What can hang from each mark:
j_873: j_792 j_816
j_80: j_596 j_709
j_449: j_110
j_243: j_449
j_792: j_709 j_873 j_971
j_971: j_772
j_816: j_110 j_873
j_110: j_449 j_816
j_596: j_80
j_772: j_971
j_709: j_80 j_792

Every row comes from one small tree of marks. The marks that hang from a mark follow it in brackets, in the order of their numbers. Every link used is in the known rows. Which tree was each row made from?
Known rows:
j_449[j_110]: .49	.26	-.23	.35	.15	.14	-.30	-.21	.05	-.41	-.20	-.17	-.02	-.08	-.04	.06	-.08	-.08	.20	-.18	-.17	.24	-.39	-.04	.04	.23
j_80[j_596 j_709[j_792[j_873[j_816]]]]: .39	.17	-.41	.66	.15	.20	.06	-.18	-.05	-.31	.22	-.35	-.18	-.39	-.02	.37	-.26	.04	.14	-.22	-.24	.19	-.65	-.10	.27	-.18
j_816[j_110 j_873[j_792]]: .44	-.18	-.45	.09	.09	.51	-.17	.21	-.07	-.50	-.22	-.37	.35	-.28	.00	.06	.25	-.09	.06	-.55	-.31	.13	-.49	-.07	.00	.17
j_792[j_709 j_873[j_816] j_971]: .21	.27	-.63	.86	-.10	.46	-.04	.13	.16	-.19	-.08	-.32	.37	-.27	-.46	-.05	-.13	.10	.21	-.46	-.23	.24	-.48	-.05	.06	.26
j_792[j_971[j_772]]: .24	.27	-.32	.46	.23	.34	.03	-.05	.11	-.34	-.19	-.08	.13	-.18	-.06	.07	-.09	.01	.25	-.10	-.01	.21	-.32	.11	-.01	.13
j_243[j_449[j_110]]: .36	.31	-.22	.36	-.03	.02	-.37	-.28	.05	-.48	-.02	-.17	-.09	-.06	-.20	.01	-.09	.02	.35	-.23	-.10	.35	-.48	-.03	-.01	.30
j_792[j_709 j_971]: .10	.38	-.39	.74	.05	.35	-.01	.00	.26	-.25	-.21	-.18	.24	-.22	-.44	-.03	-.15	.08	.26	-.19	-.02	.13	-.41	-.07	.12	.13
j_596[j_80[j_709[j_792]]]: .28	.28	-.12	.49	.08	.38	.00	-.04	.01	-.39	.01	-.36	-.05	-.12	.15	.17	-.11	.05	.29	-.17	-.13	.15	-.53	-.06	.33	-.04
j_792[j_709 j_873]: .20	.26	-.51	.68	.00	.37	-.04	-.06	-.02	-.27	-.04	-.19	.27	-.20	-.13	-.01	-.13	.12	.25	-.24	-.11	.33	-.47	-.01	.07	.11
j_772[j_971]: .22	.24	-.25	.19	.25	.36	-.14	-.28	-.15	-.39	-.17	.09	.25	-.18	.18	.01	-.13	.04	.19	-.16	.04	.14	-.46	-.02	-.01	.17
j_873[j_816]: .52	.11	-.36	.31	.13	.34	-.12	.05	-.08	-.36	-.15	-.12	.23	-.12	.04	.12	-.07	-.07	.11	-.29	-.22	.10	-.43	-.05	-.07	.35
j_80[j_596 j_709[j_792]]: .33	.22	-.29	.61	.22	.14	.08	-.24	.00	-.33	.16	-.28	-.24	-.36	-.02	.38	-.27	.03	.16	-.08	-.13	.14	-.61	-.11	.30	-.25
j_243[j_449[j_110[j_816[j_873[j_792]]]]]: .45	.26	-.30	.32	-.02	.07	-.47	-.17	.04	-.49	-.11	-.24	.03	-.09	-.16	.03	.07	.03	.33	-.39	-.08	.30	-.48	-.09	.06	.32
j_709[j_80 j_792[j_873 j_971]]: .27	.30	-.45	.86	.04	.46	.01	-.17	.15	-.46	-.04	-.37	.03	-.29	-.02	.29	-.33	.02	.23	-.23	-.17	.20	-.36	.02	.51	-.27
j_709[j_80[j_596]]: .35	.24	-.22	.60	.33	.34	.00	-.10	-.04	-.50	-.18	-.25	.01	-.28	.17	.21	-.22	-.02	.22	-.21	-.19	.03	-.50	-.06	.22	-.12
j_110[j_449 j_816[j_873]]: .69	.22	-.48	.15	.14	.34	-.39	-.05	-.02	-.41	-.45	-.07	.26	-.07	.31	.20	.27	.12	.32	-.33	.16	.18	-.42	-.14	.48	.15
j_80[j_596 j_709]: .32	.19	-.26	.53	.30	.16	.08	-.13	-.05	-.30	.09	-.21	-.15	-.36	-.01	.28	-.19	.06	.18	-.17	-.14	.12	-.66	-.13	.17	-.04
j_873[j_816[j_110[j_449]]]: .63	.01	-.44	.17	.03	.35	-.24	.05	-.09	-.42	-.20	-.27	.25	-.15	.04	.05	.06	-.05	.14	-.42	-.23	.14	-.46	-.07	.04	.30
j_816[j_110[j_449] j_873[j_792[j_709]]]: .50	-.09	-.56	.16	.02	.49	-.28	.22	-.04	-.50	-.34	-.39	.40	-.26	-.05	.05	.32	-.04	.13	-.61	-.18	.15	-.52	-.13	.14	.13
j_80[j_596]: .37	.23	-.23	.44	.28	.25	.00	-.10	-.08	-.32	-.08	-.13	.03	-.21	.08	.14	-.13	.00	.22	-.11	-.17	.13	-.52	-.05	.03	.02
j_110[j_449 j_816]: .68	.34	-.42	.22	.14	.25	-.36	-.14	-.05	-.34	-.39	-.04	.20	-.03	.30	.17	.14	.16	.37	-.21	.25	.20	-.37	-.13	.47	.17
j_709[j_80 j_792[j_971]]: .28	.32	-.33	.77	.11	.39	.00	-.19	.19	-.51	-.14	-.32	-.02	-.25	-.04	.30	-.33	-.04	.22	-.13	-.10	.07	-.33	-.01	.49	-.28
j_709[j_80[j_596] j_792]: .37	.28	-.26	.71	.21	.31	.00	-.26	.03	-.55	-.08	-.35	-.12	-.28	.17	.35	-.33	-.08	.20	-.09	-.19	.05	-.43	-.03	.41	-.42
j_816[j_110[j_449] j_873[j_792]]: .57	-.12	-.53	.05	.06	.50	-.28	.22	-.09	-.51	-.32	-.35	.37	-.24	.07	.11	.32	-.05	.13	-.60	-.19	.17	-.51	-.10	.14	.17
j_873[j_792 j_816[j_110]]: .59	-.07	-.46	.22	.09	.43	-.18	.32	-.19	-.38	-.17	-.39	.42	-.21	-.06	.07	.11	-.12	.01	-.61	-.31	.04	-.44	-.11	-.17	.42
j_816[j_873[j_792[j_971]]]: .34	.06	-.45	.34	.17	.51	-.08	.27	.03	-.38	-.26	-.17	.36	-.23	-.08	.19	.14	-.06	.10	-.45	-.18	.09	-.45	-.07	.02	.27
j_709[j_792[j_971[j_772]]]: .29	.29	-.34	.53	.10	.29	.00	-.22	.13	-.40	-.08	-.17	.00	-.17	-.02	.23	-.20	-.04	.21	.02	-.01	.22	-.27	.11	.20	-.15

Which tree is each row?
.42	.12	-.62	.54	-.09	.50	-.12	.12	.06	-.25	-.07	-.33	.32	-.24	-.22	.01	-.02	.10	.21	-.53	-.27	.30	-.48	-.03	.15	.32 -> j_792[j_873[j_816[j_110[j_449]]] j_971]
.24	.30	-.20	.60	.03	.44	.02	.00	.06	-.34	.04	-.41	-.01	-.16	.05	.15	-.12	.10	.31	-.25	-.17	.20	-.54	-.05	.36	-.01 -> j_596[j_80[j_709[j_792[j_873 j_971]]]]
.22	.31	-.30	.74	.21	.30	-.03	-.09	.05	-.44	-.21	-.27	.12	-.27	-.09	.07	-.21	.00	.24	-.20	-.11	.05	-.50	-.09	.16	-.12 -> j_792[j_709[j_80[j_596]]]
.61	.22	-.30	.27	.15	.18	-.44	-.18	.09	-.45	-.32	-.22	.04	-.10	.04	.08	.11	-.05	.21	-.31	-.14	.21	-.38	-.10	.19	.20 -> j_449[j_110[j_816[j_873]]]
.40	.12	-.62	.57	-.11	.41	-.18	.04	-.05	-.32	-.08	-.35	.35	-.23	-.16	-.06	-.02	.07	.19	-.47	-.24	.30	-.51	-.06	.07	.19 -> j_792[j_709 j_873[j_816[j_110[j_449]]]]
.68	.23	-.54	.23	.14	.40	-.38	.12	-.01	-.36	-.48	-.14	.36	-.12	.18	.21	.31	.11	.30	-.47	.16	.13	-.41	-.18	.45	.23 -> j_110[j_449 j_816[j_873[j_792[j_971]]]]
.48	.12	-.48	.46	.13	.45	-.10	.40	-.05	-.26	-.21	-.27	.44	-.20	-.22	.14	.02	-.08	.05	-.56	-.22	.00	-.40	-.12	-.13	.50 -> j_873[j_792[j_971] j_816]
.53	-.09	-.47	.03	.04	.45	-.27	.02	-.01	-.53	-.30	-.27	.24	-.21	.10	.07	.25	-.02	.18	-.44	-.20	.22	-.52	-.06	.22	.09 -> j_816[j_110[j_449] j_873]
.30	.24	-.37	.63	.24	.37	-.05	.19	-.09	-.38	-.22	-.31	.31	-.26	-.09	.13	-.08	-.04	.15	-.39	-.09	.01	-.45	-.13	.01	.10 -> j_873[j_792[j_709[j_80[j_596]]]]
.33	.20	-.38	.67	.17	.19	.09	-.22	-.03	-.30	.23	-.32	-.21	-.39	-.01	.37	-.27	.07	.17	-.15	-.18	.22	-.63	-.09	.32	-.24 -> j_80[j_596 j_709[j_792[j_873]]]
.47	.12	-.48	.48	.11	.39	-.14	.34	-.13	-.31	-.21	-.29	.46	-.18	-.18	.09	.02	-.10	.04	-.53	-.19	.00	-.43	-.14	-.20	.41 -> j_873[j_792[j_709] j_816]
.33	.23	-.21	.53	.03	.43	-.02	.02	-.02	-.37	.05	-.42	.01	-.14	.14	.16	-.10	.05	.26	-.29	-.23	.18	-.56	-.06	.29	.03 -> j_596[j_80[j_709[j_792[j_873[j_816]]]]]
.39	.17	-.51	.57	.14	.42	-.09	.36	-.02	-.31	-.25	-.33	.46	-.24	-.28	.05	.04	-.10	.06	-.54	-.16	.02	-.37	-.06	-.24	.38 -> j_873[j_792[j_709 j_971[j_772]] j_816]
.37	.24	-.52	.66	-.07	.40	-.04	-.10	.10	-.30	.03	-.27	.12	-.19	-.13	.22	-.21	.01	.17	-.21	-.19	.26	-.36	.02	.25	.00 -> j_709[j_792[j_873[j_816] j_971]]
.35	.17	-.55	.57	.08	.46	.00	.08	.01	-.29	-.06	-.22	.26	-.23	-.08	.05	-.07	.04	.19	-.38	-.22	.33	-.39	.13	-.07	.26 -> j_792[j_873[j_816] j_971[j_772]]
.58	.24	-.35	.35	.13	.19	-.45	-.08	.08	-.43	-.34	-.29	.13	-.13	-.06	.06	.14	-.06	.20	-.39	-.13	.17	-.39	-.13	.15	.22 -> j_449[j_110[j_816[j_873[j_792[j_709]]]]]
.36	.09	-.59	.56	-.07	.50	-.06	.12	.07	-.25	-.02	-.34	.31	-.27	-.26	-.01	-.06	.08	.18	-.50	-.33	.28	-.47	-.01	.08	.31 -> j_792[j_873[j_816[j_110]] j_971]
.58	.23	-.35	.34	.14	.22	-.42	-.06	.11	-.40	-.34	-.28	.12	-.13	-.08	.08	.13	-.05	.20	-.41	-.14	.18	-.38	-.13	.18	.26 -> j_449[j_110[j_816[j_873[j_792[j_971]]]]]
.63	.20	-.33	.28	.16	.20	-.44	-.09	.05	-.44	-.33	-.26	.11	-.11	.02	.10	.14	-.07	.19	-.38	-.14	.18	-.38	-.12	.16	.25 -> j_449[j_110[j_816[j_873[j_792]]]]
.68	-.03	-.52	.19	.07	.42	-.25	.32	-.20	-.38	-.23	-.37	.44	-.18	-.01	.10	.16	-.09	.06	-.64	-.23	.06	-.45	-.14	-.07	.42 -> j_873[j_792 j_816[j_110[j_449]]]
.35	.05	-.44	.31	.22	.49	-.06	.25	.00	-.42	-.27	-.16	.34	-.23	-.01	.18	.16	-.08	.10	-.42	-.16	.12	-.42	.00	-.05	.23 -> j_816[j_873[j_792[j_971[j_772]]]]
.44	.18	-.48	.52	-.03	.35	-.07	-.16	-.04	-.36	.05	-.22	.10	-.15	.08	.25	-.20	-.02	.15	-.15	-.19	.28	-.37	.03	.20	-.02 -> j_709[j_792[j_873[j_816]]]
.39	.18	-.52	.62	.07	.44	-.11	.40	.01	-.25	-.23	-.34	.49	-.23	-.39	.06	.01	-.07	.07	-.58	-.19	-.02	-.42	-.16	-.14	.44 -> j_873[j_792[j_709 j_971] j_816]
.43	.33	-.24	.34	-.03	.01	-.45	-.31	.06	-.47	-.07	-.19	-.07	-.06	-.15	.00	-.03	.06	.38	-.26	-.04	.33	-.46	-.06	.10	.29 -> j_243[j_449[j_110[j_816]]]
.53	.12	-.41	.22	.20	.39	-.24	.08	-.04	-.39	-.32	-.15	.32	-.15	.18	.17	.21	.04	.19	-.37	-.01	.09	-.39	-.12	.22	.21 -> j_110[j_816[j_873[j_792]]]
.22	.28	-.44	.63	.13	.40	-.04	.25	.05	-.24	-.22	-.25	.39	-.22	-.33	.07	-.03	.01	.17	-.38	-.02	.07	-.39	-.12	-.01	.27 -> j_873[j_792[j_709 j_971]]
.28	.26	-.32	.70	.19	.17	.10	-.20	.10	-.29	.14	-.31	-.22	-.40	-.16	.36	-.28	.05	.18	-.12	-.14	.12	-.60	-.12	.34	-.23 -> j_80[j_596 j_709[j_792[j_971]]]
.54	.04	-.56	.35	-.03	.43	-.16	.04	-.14	-.33	-.04	-.26	.28	-.18	.08	.05	.00	.06	.17	-.45	-.27	.33	-.49	-.01	.07	.28 -> j_792[j_873[j_816[j_110[j_449]]]]
.49	-.01	-.50	.37	.03	.41	-.19	.32	-.12	-.37	-.19	-.46	.47	-.25	-.23	-.01	.09	-.10	.02	-.62	-.28	.02	-.45	-.14	-.18	.36 -> j_873[j_792[j_709] j_816[j_110]]
.43	.28	-.27	.31	-.04	.05	-.46	-.27	.07	-.51	-.10	-.20	-.04	-.08	-.15	.02	.04	.04	.36	-.32	-.08	.32	-.49	-.07	.10	.28 -> j_243[j_449[j_110[j_816[j_873]]]]
